Each row comes from the steps of one walk. Every step used is in the known rows, and no mark comes twice. Write the walk behind each row, first mark first.
In the rows, 128 means zero.
Known rows
lutis > muven > buto: [121 132  86 127 177  67  88 144 150 136 168 173  91  78 107 170 116 148
 138  97 165 116 114 141 116  93 115 168 156 136 166 103 157]
bemup > kili > muven > lutis > kave > buto > kebime: [ 59 121 105 143 139 101  76 124 145 174 174 101 162 166 169 110  96 112
 129 128 129 114  88 152 175 115 108 137 131 143 168 128 131]
tena > kili > muven > lutis > kave > kegi > salub: [101 144 120 109 151  61 112  93 112 136 120 127 157 119 123  93 124 135
 204  92 127 171 139 164  85 107 134 122 183 110 168 141 145]
kebime > buto > kave > kegi: [147 114 159 137 143 114 117 134 140  79  95 141 138 109 151 175 147 135
 103 150 106 123 109 147 168 124 120 120 115 206 135 159 120]
kebime > buto > muven > kegi > kave: [137 144 117 108 167  80 105 164 123 122 142 156 146  80 103 161 138 148
 113 151  92 134 125 130 161  82 100 155 201 147 148 128 150]
kegi > kave > buto > kebime > fumo: [156 140 140 103 171 163 179 118 142 153 120 192 156 111  99 177 115 178
 104 107 104 140 111 147 105 135 102 149 103 138 118 148 151]
lutis > kave: [102 123 141 147 187  66 125 143 157 152 160 144  96  94 127 166  80 132
 147  82 127 109 120 189 108 154  94 114 109 162 151 142 172]
kave > buto > kebime > fumo: [164 132 143 105 152 167 132 130 154 120  95 180 156 125 122 170 133 177
 106 128 125  86  97 152 127 160 119 131  75 142 108 160 110]
muven > kegi > kave > buto > kebime: [166 135  93  52 146  92 111 167 125 167  28 146 159 103 113 175 107 154
 112 110  97 141 145 141 107 142 123 148 140 129 124 149 135]
lutis > kave > buto > kebime > fumo: [141 142 152 115 196 139 145 137 155 145 146 160 145 109 139 175 104 157
 128 119 105 105  86 144 163 173 103 117  71 145 107 159 137]
buto > kebime: [122 107 139 124 107  96 112 161 143 154  62 130 125 120 109 194  53 140
 143 110 129  91 128 201  87 134 116 127 128 144 127 153 123]
bemup > kili > muven > lutis > kave: [ 22 117 115 163 153  73  80 120 144 155 220 114 142 157 168  93  96 101
 135 106 153 116  97 175 145 105 113 129 138 137 202 123 161]
muven > kegi > salub: [122 137 153  59 135  61 106 163 127 126  31 104 141  96 114 162 102 152
 164  77 140 133 166 190  88 134 145 130 152 111 155 172 108]
muven > lutis > kave > buto > kebime > fumo: [129 138 141  94 162 128 109 122 136 120 126 155 148 130 163 131 132 163
 129 107 143 103  70 158 103 169 102 106  89 127 102 159 141]
tena > kili > muven > lutis: [100 116  96 147 134  53  77 105 126 132 127 182 144 120 102  93 135 137
 156 112 146 118 116 173  31 109 100 141 196 110 173 115 158]
tena > kili > muven > buto > kebime: [124 114  92 144 159  56  94 141 116 171 124 165 169 105  82 154 114 146
 169 141 123 114 112 124  86 112  98 182 206 102 161 121 122]
bemup > kili: [ 72 112 155 148 120  99 107 126 148 159 153 133 113 150 136 139  87 132
 118 107 150  89 132 199 128 127 132 146 104 145 162 161 143]
lutis > kave > kegi > salub: [124 139 156  93 169  88 153 126 148 137 105 101 110 106 135 162  90 147
 183  70 119 155 157 185 136 134 153  98  99 159 146 179 134]
tena > kili > muven > buto > kave > lutis: [120 113  97 136 196  53  84 116  91 155 148 156 167 106 120 136 166 157
 149 141  94 109 107  85  73 140  82 190 198 115 144 115 147]
kave > buto: [171 113 107 124 164 114 101 117 177 119  93 180 110 108 116 149 153 178
 100 102 135  83 124 167  85 152  91 136 110 178 131 148 131]
bemup > kili > muven > kegi: [ 53 117 109 128 132  69  72 153 146 150 155 117 166 145 145 111 109 103
 118 128 136 112 132 155 172 102 152 147 139 124 218 129 128]
kili > muven > buto > kave: [ 95  99 123 158 210  67  94 157 154 141 187 146 155  86 115 178 148 138
 127 122 129 120  81  92 113 106  82 176 165 155 176 106 148]
buto > kave: [ 99 104 191 144 158  89 117 141 143 143 121 145 112  94 119 203 100 132
 121  98 108 113 104 169  95 143  97 140 115 172 114 145 165]
kegi > kave: [121 118 133 132 168  90 157 127 148 155 139 180 107  96  90 168  87 153
 121  77 124 143 141 192  46 116 101 148 138 153 162 132 182]
kegi > salub: [116 127 178 119 146  95 145 124 147 132  90 121 114  98 103 172  83 166
 169  60 148 127 154 215  66 122 114 134 145 139 150 169 120]
kebime > fumo: [115 129 170 129 169 134 148 128 152  89 159 198 131 115 116 149 136 168
 114 108 156  91 102 180  92 147 128 121  72 126 155 154 148]
kili > bemup: [138  86 138 108 133  83  94 147 160 144 121 188  90 117  88 141 129 128
 133 103 140 102 128 197  71 142  84 104 109 143 172 137 142]
lutis > muven > kili: [114 140 100 141 126  64 116 149 145 124 163 189 102 110 107 136  74 155
 150  94 136 131 128 188 149  68 180 136 154 147 145  99 180]
muven > lutis: [112 102 117 112 118  73  77 125 144 101  89 153 108 128 133 121 131 154
 131  83 182  88 113 207  13 136 104 117 138 137 145 147 149]
kegi > kave > buto > kebime: [165 124 113 108 153 128 153 130 148 177  83 167 134 107  95 187  91 164
 111  99  99 138 132 160  85 129  88 154 133 161 120 139 150]
bemup > kili > tena: [ 60  86 128 192 121  69  82 121 178 159 161  86 117 135 139 107  79  95
 109  91 155  67 128 199 146 109  99 156  81 149 188 180 151]

Which walk is each row?
[ 49 106 125 175 142  94  98 127 166 154 199 133 143 151 132 119  94 111
 117 122 141 102 120 176 156  92 127 150 133 149 216 124 141]  bemup > kili > muven
[138 140 128 128 212  96 109 134 171 165 189 153 100  83 118 165 134 160
 135 111  89 104 103 127 159 131  78 138 128 171 106 134 171]  lutis > kave > buto > muven
[136 101 120  96 190  73  87 145 102 135 118 126 132 106 153 177 169 180
 124 121 118  84 102  98  66 168  87 177 140 141 109 145 143]  muven > buto > kave > lutis
[115 104 103 129 192  81  94 152 149 124 149 133 160 101 126 165 174 140
 129 134 121 132  99  79 137  97 128 164 139 165 180 116 131]  kili > muven > buto > kave > kegi
[114 134 139  75 137  76 116 121 128 111  91  96 117 125 158 121 118 152
 180  65 154 145 134 195  78 136 145  92 119 140 138 177 137]  muven > lutis > kave > kegi > salub
[127 132  65 115 154  85  88 114 133 120 119 156  92 121 150 134 111 150
 128  98 124  89 153 179  89 121 125 128 134 142 156 104 164]  kave > lutis > muven
[165 124 107 121 182 116 152 108 162 152 125 196 116  95  97 159 134 176
  98  87 113 138 134 161  67 131  81 153 125 171 140 137 170]  kegi > kave > buto
[107 129  85 122 150  51  87 105 120 129 131 157 148 126 131  85 137 124
 170 114 124 143 124 154  82 116 132 115 164 124 171 126 161]  tena > kili > muven > lutis > kave > kegi
[118 104 149 115 162  90 102 133 116 134  97 125 119 121 156 174 130 154
 121 110  89  90 121 153  74 166  98 137 116 160 107 142 157]  buto > kave > lutis
[120 122 207  88 136 112 142 130 133 127  64  92 130 105 130 197 110 144
 160  87 103 160 143 163 122 126 153 125 108 168 113 179 123]  buto > kave > kegi > salub
[ 94 117 120 118 160  58  91 131 137 127 136 139  99 116 151 126 110 137
 145  76 159 105 100 196  51 149  94 103 124 142 139 143 172]  muven > lutis > kave
[146 129 117 133 206  92 116 123 172 149 146 161 102  95 132 156 124 156
 126  92 115 101 110 159 126 165  79 122  99 179 130 145 156]  lutis > kave > buto
[128 139 108 105 164  77  68 147  99  91  98 136 145 102 180 158 138 124
 104 149  89 116 117 128 179 129 112 136 160 163 140 115 137]  kebime > buto > kave > lutis > muven > kegi
[107 118 108 171 158  62 102 111 141 145 139 189 143 106  87 123 115 131
 152 115 120 121 131 168  65 108  97 147 183 127 184 114 156]  tena > kili > muven
[131 113 140 106 122  71  96 180 139 153 191 185 111 119  70 125 136 162
 166 132 100 111 111 156 138  77 144 133 168 127 111 122 167]  buto > muven > kili > bemup
[170 114 115 114 131 125 103 138 163 148  50 151 131 119 118 183 107 162
 112 118 120  85 119 169 110 149 101 136 113 165 112 155 109]  kave > buto > kebime
[103 117 132 109 127  80  72 140 139 129 147 144 106 109 114 135 141 158
 143 111 145  91 107 166  57  91 104 139 173 128 116 133 168]  buto > muven > lutis
[112 106 105 168 132  46  86 164 166 137 185 117 124  99  91 114 111 149
 149 109 110  75 112 153 153  52 136 156 156 143 119 141 178]  buto > muven > kili > tena
[134 124 135 162 159 103  99 142 153 103 168 165 124  90 109 162 137 155
 115 152 115  84 108 157 154  85  85 144 181 175 141 131 136]  kebime > buto > muven
[130 156  86  77 190 121 151 127  92 152 164 170 148 111 127 162 113 174
 130 117 111 139 119 112 102 114 118 173 141  96 143 111 168]  kegi > kave > lutis > muven > buto > kebime > fumo
[170 132 106 119 150 100 104 146 157 134 160 181 128 110  97 132 163 205
 129 131  96  91 107 126 145  89 142 158 158 156  84 131 155]  kave > buto > muven > kili
[155 132 124 103 187  82 105 156 154 174 212 185 112 105 101 129 149 163
 155 126  76 122  95 122 191 120 105 122 132 155  95 126 175]  lutis > kave > buto > muven > kili > bemup
[137 110 136 149 164 102 101 122 114  92 112 140 142 115 167 165 145 151
  97 148  95  83 110 150 121 154  80 131 144 186 126 142 130]  kebime > buto > kave > lutis
[109 135 128 146 165  77  81 136 134 108 195 142 120  97 139 133 141 145
 135 143 127  99  84 154 147  98  75 124 185 162 131 130 154]  kebime > buto > muven > lutis > kave
[161 153 136  52 165 100  86 145 145 143  81 120 143  85 107 159 163 178
 142 110 101 120 143 124 142 112 122 159 167 129 106 159 114]  kave > buto > muven > kegi > salub
[153 146  85  84 171  79  91 154 103 116 123 140 158 100 133 136 162 162
 112 160  79 110 139 117 141 105 108 152 203 138 140 126 147]  kebime > buto > muven > kegi > kave > lutis
[101 127 129 118 165  88  97 125 120 139 126 138 104 107 157 178 105 131
 128 105  89 116 122 151 116 131 114 143 127 157 118 109 178]  buto > kave > lutis > muven
[155 125 101  96 147 110  66 118 155 126 131 163 112 111 120 125 187 183
 114 116 134  83 101 137  85 110  92 145 155 149  94 135 151]  kave > buto > muven > lutis
[118 143 125  70 162  67 107 174 128 169 131 144 130  79  86 167 117 145
 139 112  91 141 142 128 113  83 127 161 182 114 127 131 180]  buto > muven > kegi > kave
[124 131 116 100 169  84  94 145 136 131 142 148 105  83 128 190 134 134
 136 116 130 149 110 100 162  94 144 166 127 156 134 114 156]  lutis > muven > buto > kave > kegi
[120 116 106  85 139  70  94 127 138 102 101 124 108 132 164 112 136 141
 148  87 152 118 121 183  79 142 141  90 104 151 138 158 156]  muven > lutis > kave > kegi
[132 114 103 199 139  61  87 157 160  98 191 135 142  95 110 110 132 148
 126 146 109  74  99 152 195  49 108 153 178 174 137 143 145]  kebime > buto > muven > kili > tena
[134 122 102 110 171  83  84 115 150 124 125 157 108 115 157 116 149 161
 125  86 149  99  93 171  71 164  78 112 116 158 125 147 160]  muven > lutis > kave > buto
[137 138  55  87 169  85 124 139 101 177 126 143 122 106 124 174  91 164
 135 105 104 137 142 128  84 107 107 181 174 117 141 104 168]  kegi > kave > lutis > muven > buto > kebime
[ 56 120 138 145 159 123 112 149 134 158 216 132 189 153 138 139 116 136
 123 155 154 102  81 115 186 104 135 175 122 101 193 138 109]  bemup > kili > muven > buto > kebime > fumo
[139 119  89 107 170  92 141 115 119 146 115 157 116 122 126 140 120 173
 117  87 105 116 158 176  23 141  98 145 139 142 152 131 180]  kegi > kave > lutis
[148 127 123 125 175 103 119 142 161 172 106 136 120 108 133 185  82 145
 137 108 100 105 108 162 145 166  88 123 105 170 108 150 140]  lutis > kave > buto > kebime
[132 125 117 108 170  81 124 139 159 129 118 132 101 112 144 151 109 135
 148  97 117 120 140 173 137 147 143  99  83 174 148 160 154]  lutis > kave > kegi
[125 119  32 149 139  44  75 130 141 110 135 126 113 126 151  82 107 146
 135  91 116  77 144 172 134  87 150 137 135 142 155 114 175]  kave > lutis > muven > kili > tena
